What can hang from each mark
Q536: Q135 Q523
Q111: Q122
Q238: Q62
Q523: Q536 Q537
Q122: Q554
Q62: Q138 Q238
Q524: Q135 Q138
Q554: Q135
Q138: Q62
Q135: Q524 Q536 Q554

Every row comes from one small tree of marks. Brackets hold a mark, then the marks that hang from it, in the order of their numbers. Every link used is in the known rows. Which tree was each row made from?
Known rows
[Q62 Q138 Q238]: [ 2.244  0.789  0.515 -0.117  1.545  0.352 -0.310  1.237 -4.222 -3.897
  1.582 -2.128 -0.347 -0.673 -1.228  2.407 -1.232  1.315 -1.277  2.732
 -2.275  4.086 -0.899  1.409  1.302]
[Q554 [Q135 [Q524 [Q138 Q62]] Q536]]: [ 2.948  2.333 -0.775 -0.967 -1.496  1.365 -0.021 -3.098 -0.890  5.499
 -0.721 -2.246 -2.817  1.977  1.286  1.551 -0.562 -2.361 -2.456 -6.675
 -4.237  3.900 -0.098  2.536 -2.315]
[Q135 [Q524 Q138] [Q536 Q523] Q554]: [ 1.833  3.933  1.839  2.560 -0.912 -0.581 -0.321 -2.453 -1.533  2.812
 -2.084 -1.852 -1.536  1.626 -1.323  0.247  1.657 -2.066 -2.185 -0.749
 -3.260  6.270 -1.249  0.470  0.573]
[Q523 [Q536 Q135]]: [-0.017  1.463 -1.836  0.531  1.438  0.343  0.536  1.448  0.697 -1.078
 -2.727  1.252  1.317 -1.270 -2.219  2.145  1.499 -2.164  0.525 -0.076
 -2.079  0.253  1.041  1.972 -0.707]
[Q524 [Q135 Q536] [Q138 [Q62 Q238]]]: [ 2.712 -0.197 -0.921  0.808 -3.863  3.094 -0.709 -1.362 -2.659  1.567
 -1.502 -4.030 -1.943 -1.506 -0.438  4.464  0.877 -0.298 -2.023 -2.091
 -3.509  5.748 -0.280  1.882 -0.083]
[Q554 [Q135 [Q524 [Q138 Q62]]]]: [ 2.266  1.848 -0.453 -1.396 -1.850  0.114  1.439 -2.705 -0.861  3.574
  1.118 -0.565 -1.675  0.600  1.133  0.590 -1.575 -2.462 -1.590 -6.509
 -3.768  2.431 -0.268  2.432 -1.775]
[Q122 [Q554 [Q135 Q524 [Q536 [Q523 Q537]]]]]: [-0.319  5.048  1.199  0.256  2.478  0.933 -2.582 -0.704 -1.998  3.565
 -3.097 -3.047 -0.898  4.248 -1.122  0.453 -0.867 -0.911 -0.628 -2.914
 -3.992  3.918  0.036  2.798 -0.087]
[Q536 [Q135 Q554] [Q523 Q537]]: [ 0.576  1.967  2.231  1.850  2.245 -1.549 -0.618  1.334 -0.561  0.255
 -1.236 -4.093  1.901  0.225 -4.225  0.110  2.756 -1.432  0.588  3.014
 -3.344  2.195 -0.537  1.467  2.213]
[Q238 [Q62 Q138]]: [ 0.615 -0.912 -0.896 -1.392 -1.136  0.425  0.141  0.539 -1.149 -0.597
  0.144 -1.309 -1.479  0.331 -2.353  1.716 -2.306  0.547 -0.838  0.052
 -1.527  1.100 -2.842  2.539  0.949]
[Q523 [Q536 [Q135 [Q524 Q138] Q554]] Q537]: [ 0.706  3.268 -1.074  3.311  0.100 -0.701  0.737  1.135 -1.096  2.177
 -2.346  1.484  1.045 -1.129 -2.786  2.284  2.826 -2.846 -1.141 -0.232
 -6.016  1.383  2.394  4.481 -0.245]
[Q524 [Q135 [Q536 Q523]] [Q138 Q62]]: [ 1.121  1.626  0.983  1.316 -3.650  2.413 -2.150 -1.724 -0.501  2.640
 -0.816 -4.065 -0.544 -0.842 -0.886  2.987  1.453 -1.603 -0.730 -2.854
 -3.483  5.606 -1.437  1.662  0.058]
[Q554 Q135]: [ 0.222  0.624  0.299 -1.344  0.763  0.100  0.521 -0.512 -0.690  0.669
  0.434  0.039 -0.654  0.038  1.207  0.248 -0.713 -1.287 -0.127 -2.333
 -0.755  0.553  0.408  2.386 -1.781]
[Q135 Q524]: [ 0.985  1.072 -0.698 -0.024  0.729 -0.010  0.755 -1.563 -0.307  0.829
 -0.952  1.071 -0.050  1.620 -0.347 -0.727 -1.728 -0.484 -0.649 -1.902
 -1.214  1.243  0.374 -0.492  0.445]
[Q238 Q62]: [-0.294 -1.802 -1.491 -1.291 -1.820  0.902  0.723 -0.376  1.661  1.180
 -1.370 -1.064 -1.336  0.331 -1.746  0.308 -0.699 -0.203 -0.273 -0.984
 -0.436 -0.732 -2.155  0.627  0.779]
[Q111 Q122]: [-0.469  0.354  2.791 -1.087  0.658  1.335  0.036 -0.283  0.886  1.736
  1.554  0.722 -1.074  0.432 -0.548 -0.135  2.561  0.050  0.083  1.925
  1.604  0.111 -0.724  1.129 -0.829]
[Q138 Q62]: [ 0.976  0.108  0.042 -0.479 -0.267  0.512  0.167 -0.264  0.723  1.757
 -0.984 -2.601 -0.883  0.178 -0.687 -0.120 -0.464  0.018 -0.297 -1.800
 -0.839  0.054 -1.048 -0.700 -0.073]
[Q111 [Q122 Q554]]: [-2.585  0.647  2.505 -1.928  0.274  0.149  0.073 -0.292 -0.632  1.539
 -1.458  1.558 -2.499  1.112 -1.169  0.142  1.493 -0.008  0.249  1.272
  2.740 -0.724 -2.653  0.781 -1.583]
[Q111 [Q122 [Q554 [Q135 Q524]]]]: [-1.521  2.570  2.294 -3.116  1.132  0.406  1.613 -2.327 -1.767  3.112
 -1.778  2.982 -3.444  2.616 -0.297 -0.332 -1.348 -1.821 -0.637 -2.691
  0.903  0.961 -1.629  2.620 -2.702]
[Q523 [Q536 [Q135 Q554]] Q537]: [-0.049  2.379 -0.324  2.751  2.505  0.100 -0.132  3.178 -0.688  1.116
 -3.645 -0.063  1.302 -1.208 -3.189  2.027  3.347 -2.116  0.100  2.115
 -3.869 -0.624  1.698  3.835  0.665]
[Q138 [Q62 Q238]]: [ 2.661 -0.038 -0.259 -0.412  0.523  1.124  0.634 -0.078 -0.944  0.016
 -0.126 -4.658 -1.138 -0.581 -1.574  0.713 -0.327  0.834 -1.062  0.186
 -1.429  2.611 -1.196 -1.193  0.922]
[Q536 [Q135 Q524 Q554] [Q523 Q537]]: [ 1.526  3.319  1.597  1.906  2.582 -1.555  0.574 -0.142 -0.732  1.246
 -2.428 -2.958  2.031  1.703 -4.926 -0.137  0.923 -2.000 -0.344  1.253
 -4.382  3.221 -0.004  1.206  2.562]
[Q524 Q138]: [-0.323 -0.319 -0.052  0.275 -2.953 -0.677 -0.391 -0.743 -0.468  0.564
  2.344  0.831 -0.125 -1.392  1.270  1.132  1.230 -0.364 -0.391 -0.613
 -0.939  1.330 -0.083  1.375 -0.559]
[Q111 [Q122 [Q554 [Q135 Q536]]]]: [-1.610  2.091  2.431 -2.609  1.093  1.664 -0.694 -0.834 -1.125  4.404
 -3.070  0.117 -4.142  3.053  0.635  1.355  1.713 -1.477 -0.721 -1.163
  1.483  1.238 -2.137  3.398 -3.243]
[Q524 [Q138 [Q62 Q238]]]: [ 2.479 -0.349 -0.194 -0.042 -2.273  0.788  0.474 -0.718 -0.932  0.492
  2.128 -3.938 -1.265 -1.747 -0.315  1.750  0.876  0.047 -1.664 -0.817
 -2.369  3.694 -0.692  0.348  0.347]

Which tree is each row?
[ 1.623  1.111 -0.641  0.528 -1.657 -2.487  3.035 -2.403 -2.058  0.775
 -2.197  1.410 -0.605  0.252 -2.493  0.860  0.504 -3.154 -1.700 -1.534
 -2.258  2.593 -1.101  1.378 -0.357]
[Q536 [Q135 [Q524 Q138] Q554]]
[ 4.499  2.217 -0.110  1.232 -1.125  0.837  0.935 -2.487 -2.602  3.769
 -3.490 -4.397 -3.902  0.839 -1.179  1.642  0.874 -0.922 -3.978 -1.581
 -3.815  6.102 -1.666 -0.090  0.618]
[Q135 [Q524 [Q138 [Q62 Q238]]] Q536 Q554]
[ 1.861  2.808  1.380  1.213 -0.788 -2.491  1.969 -2.650 -1.441  0.045
 -1.422 -0.897  0.619  0.124 -3.415  0.110  0.901 -3.514 -1.230 -0.715
 -3.262  5.202 -1.484  0.715  0.794]
[Q536 [Q135 [Q524 Q138] Q554] Q523]
[ 1.848  4.167  1.821  1.871  1.986  0.026 -0.451 -2.041 -1.180  2.858
 -4.413 -2.070 -1.351  2.955 -2.214 -0.933  0.502 -1.538 -1.669  0.014
 -2.054  4.831 -1.629 -0.851  1.436]
[Q135 Q524 [Q536 Q523] Q554]
[-0.278  2.793  2.249  3.920 -2.741  1.373 -2.931 -0.067 -2.222  2.946
 -0.772 -2.582 -0.059 -1.095 -1.451  2.777  4.233 -1.131 -0.753  1.111
 -4.520  5.104  0.726  3.970  1.229]
[Q524 [Q135 [Q536 [Q523 Q537]] Q554] Q138]
[ 1.531  4.419  2.364  3.490 -0.191  0.008 -2.396 -0.803 -1.096  4.126
 -0.460 -3.368 -0.222  1.675 -1.368  0.552  2.804 -0.905 -1.686  0.421
 -5.340  4.932  0.570  1.928  1.769]
[Q135 [Q524 Q138] [Q536 [Q523 Q537]] Q554]
[ 3.167  4.016  1.748  1.471 -0.978  0.091 -0.434 -2.882 -0.714  4.625
 -3.007 -4.521 -2.504  1.772 -1.860 -0.003  1.293 -2.045 -2.645 -2.527
 -3.927  6.159 -2.471 -0.325  0.714]
[Q135 [Q524 [Q138 Q62]] [Q536 Q523] Q554]
[ 0.842  1.586  1.727  0.710  1.515 -1.729  1.243 -0.262 -0.614 -1.219
 -3.024 -2.589  0.902  0.005 -4.282 -0.649  1.455 -2.293 -0.154  1.667
 -0.901  3.265 -2.426  0.042  1.017]
[Q536 [Q135 Q554] Q523]
[-0.364  2.996  1.976 -2.482  1.401  1.741  0.310 -2.561 -1.492  4.986
 -3.740  1.325 -4.585  4.429 -0.156  0.707 -0.133 -2.006 -1.481 -2.942
  0.462  2.020 -2.026  2.899 -2.901]
[Q111 [Q122 [Q554 [Q135 Q524 Q536]]]]
[ 1.975  3.851  1.105 -0.200  2.091  1.499 -0.701 -2.689 -0.547  2.506
 -1.412 -2.818 -0.674  3.352 -0.503  0.009 -0.858 -2.090 -1.155 -3.353
 -3.195  5.523  0.306  1.336 -0.523]
[Q554 [Q135 Q524 [Q536 Q523]]]
[ 4.130  1.143 -0.811  0.282 -1.362 -1.394  3.333 -2.312 -2.854  0.662
 -2.901 -3.241 -1.824 -0.340 -3.633  1.685  0.076 -2.491 -2.848 -1.645
 -4.070  5.190 -1.867  0.229  0.685]
[Q536 [Q135 [Q524 [Q138 [Q62 Q238]]] Q554]]
[ 2.928  3.126  0.890  1.052 -1.273  0.960 -1.442 -2.850  0.591  4.265
 -0.643 -5.008 -0.955  1.887 -1.075  0.641  0.800 -0.841 -1.713 -3.731
 -4.157  5.892 -1.300 -0.321  0.302]
[Q135 [Q524 [Q138 Q62]] [Q536 Q523]]
[ 0.013  2.935 -1.052 -1.568  1.182  0.470  0.384 -2.173 -2.740  3.020
 -5.261  0.347 -3.385  3.943  0.494  0.630 -2.463 -1.642 -1.563 -4.812
 -1.035  2.025 -1.127  1.753 -2.044]
[Q122 [Q554 [Q135 Q524 Q536]]]
[ 1.307  3.506 -1.452  1.417  2.846 -0.748  2.541 -0.251 -1.100  0.376
 -6.168  2.145 -0.443 -0.146 -3.574  1.029  0.524 -3.582 -1.107 -0.718
 -2.995  1.291  0.307  1.751 -0.215]
[Q523 [Q536 [Q135 Q524 Q554]]]
[-1.583  3.897  4.409 -2.242  2.110  1.784 -1.735 -1.178 -0.723  3.365
 -2.046 -2.091 -3.021  2.969 -0.892  0.747  2.002 -1.677 -0.215 -0.428
  0.529  3.727 -2.922  2.719 -2.124]
[Q111 [Q122 [Q554 [Q135 [Q536 Q523]]]]]
[ 0.540  2.478 -1.902  2.196 -0.008  0.266 -0.446  0.916 -0.011  1.321
  0.214  1.020  2.515 -0.774 -1.760  3.308  2.437 -1.940 -0.351 -1.333
 -6.385  1.096  3.547  4.566 -0.553]
[Q523 [Q536 [Q135 [Q524 Q138]]] Q537]
[ 1.713  0.869 -0.137  0.340  1.295 -2.119  3.102 -1.665 -1.325  0.458
 -4.790  0.667 -0.194  1.504 -3.402 -0.354 -0.680 -2.628 -1.174 -0.725
 -1.700  1.479 -1.316  0.154  0.192]
[Q536 [Q135 Q524 Q554]]
[ 1.452  2.169  0.783  1.338  2.235 -0.433 -0.551 -0.438  0.417  0.172
  0.092 -3.138  3.606  2.166 -4.201  0.043  0.689 -1.196  0.643  0.049
 -5.111  3.128  1.055  0.926  2.238]
[Q536 [Q135 Q524] [Q523 Q537]]
[ 0.582  1.295  1.289  1.389  1.646 -0.237 -1.594  1.477  0.651 -0.487
  0.936 -4.247  3.675  0.526 -3.480  0.763  2.228 -0.484  1.275  1.711
 -3.838  2.061  0.639  1.600  1.809]
[Q536 Q135 [Q523 Q537]]
[-0.560  4.888  3.699 -1.853  2.438  1.675 -0.521 -2.771 -0.903  4.188
 -2.935 -1.174 -3.234  4.431 -1.335  0.379  0.587 -2.112 -1.070 -1.991
 -0.664  4.826 -2.290  2.035 -1.906]
[Q111 [Q122 [Q554 [Q135 Q524 [Q536 Q523]]]]]
[ 0.998  1.779  0.325  1.081 -2.146 -1.626  1.760 -2.223 -2.091  1.677
 -0.789  2.313 -1.743  0.017 -0.045 -0.113  0.087 -1.719 -1.855 -1.296
 -1.889  1.927 -0.692  1.050 -0.283]
[Q135 [Q524 Q138] Q554]
[ 2.829  1.719  0.023 -0.132 -1.197 -0.967  1.015 -2.716  0.520  1.172
  0.218 -3.561  1.201  0.541 -3.458  0.700  0.303 -2.808 -0.745 -3.680
 -4.331  5.487 -1.338 -0.069  0.298]
[Q536 [Q135 [Q524 [Q138 Q62]]] Q523]
[ 1.914  0.653 -0.545 -0.088 -2.340 -0.028  0.928 -2.327 -0.176  2.842
  0.844 -0.812 -0.897  0.308  0.115  0.434 -1.058 -0.673 -1.564 -4.258
 -2.925  2.105 -0.638  0.179 -0.446]
[Q135 [Q524 [Q138 Q62]]]
[ 0.837  3.729 -0.982  2.713  3.103 -0.110  1.009  1.568 -0.988  1.551
 -4.404  0.846  1.001  0.137 -3.429  1.839  1.777 -2.616 -0.747  0.457
 -5.066  0.359  2.126  3.271  0.812]
[Q523 [Q536 [Q135 Q524 Q554]] Q537]
[ 4.328 -0.044 -1.777 -0.477 -1.446 -0.443  2.685 -2.422 -1.942  0.046
 -0.426 -3.717 -0.166 -0.248 -3.310  2.120 -0.356 -1.671 -2.096 -2.629
 -4.515  5.026 -0.900  0.343  0.344]
[Q536 [Q135 [Q524 [Q138 [Q62 Q238]]]]]
[ 1.089  1.515 -0.379 -1.075 -1.569 -0.341  1.081 -2.638 -1.698  1.975
  2.018  1.645 -0.973  0.258  1.771  0.928 -1.128 -2.580 -1.230 -4.764
 -3.122  2.698  1.015  3.107 -2.157]
[Q554 [Q135 [Q524 Q138]]]
[ 1.711  2.238  0.197  1.709 -1.436 -0.357  0.165 -2.211 -2.002  3.518
 -3.051  0.633 -2.656  1.558  0.198  0.679  0.847 -1.650 -2.731 -1.550
 -2.187  3.600 -0.779  1.091 -0.660]
[Q135 [Q524 Q138] Q536 Q554]
[ 0.721  3.271  2.799  3.227  1.872  0.762 -2.959  1.415 -0.443  3.347
 -2.225 -5.022 -0.151  1.695 -1.857  0.067  3.632  0.023 -0.612  2.999
 -2.978  3.045 -0.285  1.132  2.194]
[Q135 [Q536 [Q523 Q537]] Q554]
[ 3.008  3.934  0.762 -0.258 -0.623  1.354 -0.790 -3.336 -0.193  5.022
  0.187 -4.781 -1.557  2.012 -0.100  1.078  0.015 -2.604 -1.863 -6.071
 -5.213  6.529 -0.854  1.801 -1.057]
[Q554 [Q135 [Q524 [Q138 Q62]] [Q536 Q523]]]
[ 1.913  2.209 -0.620 -0.593  1.832  1.653  0.394 -2.242 -1.216  3.377
 -2.930 -0.232 -1.870  3.233  0.899  0.741 -1.064 -2.006 -1.668 -4.472
 -2.381  2.921  0.504  2.151 -1.701]
[Q554 [Q135 Q524 Q536]]
[ 0.319  2.129 -0.587 -2.150 -2.213 -0.928  1.655 -2.720 -2.590  3.570
 -1.874  0.242 -3.320  1.095  0.798  0.539 -2.844 -2.187 -1.638 -7.253
 -2.272  1.844 -2.141  2.154 -2.790]
[Q122 [Q554 [Q135 [Q524 [Q138 Q62]]]]]
[ 1.265  2.768  1.431  2.505 -0.292 -1.919 -0.044 -0.732 -1.189  1.316
  0.159 -2.249  2.048  0.474 -3.796  0.571  2.217 -2.230 -0.736  0.413
 -5.634  4.385  0.202  2.199  1.699]
[Q536 [Q135 [Q524 Q138] Q554] [Q523 Q537]]
[ 0.281  1.674  1.069  1.578 -0.860  2.556 -2.008 -1.354 -0.732  0.195
 -2.504 -2.328  0.261  0.178 -1.606  1.962  0.892 -0.679  0.124 -0.556
 -1.674  4.680 -0.334  0.898  0.609]
[Q524 [Q135 [Q536 Q523]]]
[ 1.532  4.010  1.344  1.583 -0.235  1.613 -2.775 -1.276 -0.744  4.508
  2.127 -3.399  0.673  2.202  0.315  1.566  1.501 -1.522 -1.066 -3.213
 -6.642  5.402  2.148  4.242 -0.140]
[Q554 [Q135 [Q524 Q138] [Q536 [Q523 Q537]]]]
[ 2.082  1.749  0.479  0.633 -2.259 -1.242  1.640 -2.324 -1.320  3.435
 -1.507 -0.634 -2.879  0.253 -0.759 -0.464 -0.348 -1.636 -2.315 -3.190
 -2.699  1.947 -1.891  0.191 -0.251]
[Q135 [Q524 [Q138 Q62]] Q554]
